Each row comes from the steps of one walk. Every step used is in the known rows, and no mark comes twice. Write the walk behind each row, first mark first.
In the rows, 128 means zero.
Known rows
biruz/gelo/dedi/kibel: 112 154 140 117 132 154 107 136 139 110 99 131 107 135 133 109 128 139 134 135 117 128 128 129 149 122
dedi/kibel: 117 150 151 133 138 124 110 112 123 105 113 99 126 120 130 136 100 149 132 129 93 114 109 139 124 136
bemub/ragi/dedi/gelo/biruz/kibel: 157 138 152 152 134 174 176 139 112 105 95 134 118 147 135 158 137 149 142 118 72 140 108 156 120 130
dedi/ragi: 101 88 131 103 147 104 139 160 146 126 144 127 128 134 83 125 105 87 128 108 162 128 123 126 129 101
kibel/biruz/gelo: 150 161 135 117 113 141 134 105 143 116 123 127 160 117 146 124 142 133 100 147 131 134 117 96 158 142
kofit/biruz: 127 156 130 131 130 97 72 108 134 120 143 87 153 112 151 141 136 136 123 149 95 99 144 129 106 147
ninok/fubav/dedi/ragi/bemub: 85 104 127 100 170 114 181 150 121 158 169 163 120 126 93 125 92 124 153 80 179 138 165 152 160 118
bemub/ragi: 158 143 125 126 125 135 94 145 124 108 131 147 125 126 77 135 115 123 142 129 133 126 133 152 145 94
kibel/biruz/gelo/dedi/ragi/bemub: 91 139 135 85 164 140 172 175 142 141 126 147 111 125 106 111 98 110 146 79 160 141 162 132 173 108
ninok/fubav/dedi/ragi: 93 62 124 122 144 109 166 150 137 164 173 163 130 155 93 121 118 103 136 119 186 148 130 146 116 95
bemub/ragi/dedi/kofit/biruz/kibel: 181 152 163 164 128 141 136 153 131 114 107 128 115 157 129 132 170 153 125 120 71 131 148 131 110 145
bemub/ragi/dedi/fubav: 157 89 106 145 136 109 88 133 106 172 135 156 116 138 91 124 123 173 178 102 174 136 141 154 142 101
ragi/dedi/kofit: 170 91 124 162 96 107 90 135 128 128 113 124 105 116 119 98 155 120 124 110 159 138 160 91 128 109
dedi/gelo/biruz: 121 123 145 126 116 130 142 89 122 110 125 86 142 110 160 145 119 117 125 139 123 122 126 134 122 121
kofit/biruz/gelo/dedi/kibel: 108 168 150 117 137 144 100 133 143 114 104 119 113 138 153 111 141 147 131 135 100 122 145 134 137 129
kofit/dedi: 149 90 68 131 119 110 74 135 132 117 102 105 114 93 110 128 123 100 119 135 138 134 126 116 112 128
fubav/dedi: 120 104 86 140 100 130 111 131 122 120 139 142 129 121 118 125 110 115 115 153 128 123 95 133 103 124
ninok/fubav/dedi/kibel: 109 122 144 151 137 128 137 102 112 142 142 136 128 140 140 132 113 164 140 140 116 135 116 159 111 131
fubav/ninok: 99 176 105 101 122 96 89 131 113 113 152 148 142 103 114 143 118 77 100 126 109 99 99 102 108 132
gelo/biruz: 133 134 126 151 118 128 116 109 109 106 122 97 143 105 152 156 99 99 140 149 87 107 110 159 96 125
kibel/biruz/gelo/dedi/fubav/ninok: 101 163 112 102 123 110 114 131 121 164 150 162 139 134 133 120 133 104 119 129 146 120 107 103 119 122
bemub/ragi/dedi: 158 119 96 149 126 133 69 171 107 125 108 169 104 120 88 129 128 142 164 99 126 138 142 155 135 86
fubav/dedi/gelo/biruz/kibel: 135 128 147 148 120 169 197 118 120 103 110 116 133 144 154 157 126 134 116 147 73 129 83 142 102 155
dedi/ragi/bemub: 90 125 134 84 171 111 159 159 130 129 145 132 120 110 85 128 81 111 145 73 161 122 159 137 169 124
kibel/biruz/gelo/dedi/ragi: 100 102 129 102 138 141 151 182 162 139 123 147 117 153 103 103 126 82 131 115 167 150 132 119 138 83
ninok/fubav/dedi/kofit/biruz: 144 121 151 156 108 90 115 98 138 150 164 108 140 138 162 109 172 137 112 150 142 127 180 117 99 134
fubav/dedi/kofit/biruz/kibel: 158 144 157 160 115 135 158 130 138 111 123 110 130 154 149 131 160 140 98 150 73 122 121 116 93 169
biruz/gelo/dedi: 132 129 97 112 116 154 78 148 149 120 116 151 117 127 115 105 149 103 129 156 159 123 135 106 159 113
ragi/bemub: 119 156 117 107 153 119 115 124 115 119 137 118 130 87 107 138 88 137 144 106 133 105 148 132 168 148

Write each row's walk
115 101 139 141 115 134 162 80 115 139 148 116 142 128 168 142 131 130 132 147 142 138 131 150 113 117
ninok/fubav/dedi/gelo/biruz
129 165 148 121 111 154 166 107 135 116 112 136 143 132 163 117 132 152 97 136 109 146 106 116 143 142
fubav/dedi/kibel/biruz/gelo
98 103 106 84 168 106 152 169 131 132 124 132 102 102 85 123 88 102 139 64 167 139 167 134 158 120
kofit/dedi/ragi/bemub
94 145 98 106 129 97 84 138 114 161 157 156 128 128 112 127 119 95 133 129 151 104 107 114 107 116
gelo/dedi/fubav/ninok
150 122 138 142 130 160 178 118 124 102 92 98 126 132 151 158 132 126 118 139 77 136 99 134 108 157
kofit/dedi/gelo/biruz/kibel
167 156 169 155 126 128 141 124 142 107 121 93 136 146 145 136 161 141 106 148 72 114 130 109 106 172
dedi/kofit/biruz/kibel
143 159 139 117 121 143 146 110 141 114 94 119 136 120 159 119 139 144 98 128 114 154 122 107 148 143
kofit/dedi/kibel/biruz/gelo
156 99 126 151 93 125 90 146 150 125 117 110 99 131 113 89 146 91 122 147 164 128 154 92 122 96
gelo/dedi/kofit
146 128 145 154 133 164 169 125 112 109 97 114 126 137 152 160 135 146 135 128 69 130 99 141 112 150
ragi/dedi/gelo/biruz/kibel
99 153 103 87 126 105 99 131 121 156 158 175 133 132 117 117 141 97 120 125 168 111 118 99 135 124
biruz/gelo/dedi/fubav/ninok
79 112 117 89 156 119 178 168 126 134 148 153 112 119 91 121 81 110 138 75 161 131 148 146 154 118
fubav/dedi/ragi/bemub
87 128 126 72 167 134 155 178 142 135 135 160 104 123 88 107 106 104 147 77 180 131 174 129 189 111
biruz/gelo/dedi/ragi/bemub
139 107 122 114 122 134 103 133 127 128 117 144 111 124 104 117 151 159 139 96 171 151 154 118 165 93
bemub/ragi/dedi/gelo
103 132 131 139 119 134 133 123 117 111 117 124 116 131 137 127 98 147 122 133 95 127 96 151 104 131
fubav/dedi/kibel
146 146 146 107 93 116 132 106 155 115 144 140 139 133 158 92 192 127 78 139 160 131 175 81 158 150
fubav/dedi/kofit/biruz/gelo
140 122 157 158 134 165 198 102 116 128 131 124 141 153 157 160 139 147 130 154 90 135 100 150 108 156
ninok/fubav/dedi/gelo/biruz/kibel
134 142 109 129 113 161 98 146 149 130 107 134 127 130 135 109 141 112 130 159 131 134 121 111 138 111
kibel/biruz/gelo/dedi
137 169 138 96 123 115 99 100 149 110 143 128 159 120 151 120 171 137 99 144 136 111 160 99 166 160
kofit/biruz/gelo
138 128 141 145 93 96 111 117 142 125 144 100 130 130 159 105 160 124 98 144 124 122 164 111 95 134
fubav/dedi/kofit/biruz
128 92 103 156 120 121 116 105 117 160 170 155 143 132 124 132 129 138 138 162 156 133 121 144 112 126
ninok/fubav/dedi
150 175 154 126 124 158 147 131 128 119 96 153 130 136 143 118 141 166 123 107 109 157 132 129 161 118
bemub/ragi/dedi/kibel/biruz/gelo
144 142 161 142 132 163 182 109 122 99 108 100 139 138 150 163 128 135 123 146 71 121 90 136 116 158
dedi/gelo/biruz/kibel
149 66 85 129 130 90 89 103 125 166 130 106 125 116 110 124 119 138 143 131 184 132 128 122 124 134
kofit/dedi/fubav
105 138 95 115 131 83 87 131 97 163 154 167 132 118 116 134 127 119 133 99 145 111 111 113 111 126
ragi/dedi/fubav/ninok
110 109 129 131 101 138 161 99 118 114 128 108 135 121 165 137 119 115 117 142 123 131 114 143 107 117
fubav/dedi/gelo/biruz
154 149 144 163 133 161 162 125 112 96 106 108 140 134 144 172 111 121 134 154 43 110 80 154 95 160
gelo/biruz/kibel
134 144 134 159 128 130 129 121 124 125 81 71 127 114 158 139 95 144 122 130 67 150 97 140 82 125
kofit/dedi/kibel/biruz
113 84 127 118 119 123 141 80 135 156 167 133 141 133 131 119 152 155 119 147 195 145 138 108 146 123
ninok/fubav/dedi/gelo
144 80 98 149 132 97 79 114 108 176 137 132 128 126 113 126 124 169 170 115 173 124 127 133 131 124
ragi/dedi/fubav
131 86 100 137 131 115 77 122 128 172 141 117 123 138 107 117 114 139 168 152 177 115 122 134 125 113
gelo/dedi/fubav
149 168 148 147 144 135 126 126 132 108 122 98 147 138 141 159 140 150 120 155 49 103 106 132 102 179
kofit/biruz/kibel
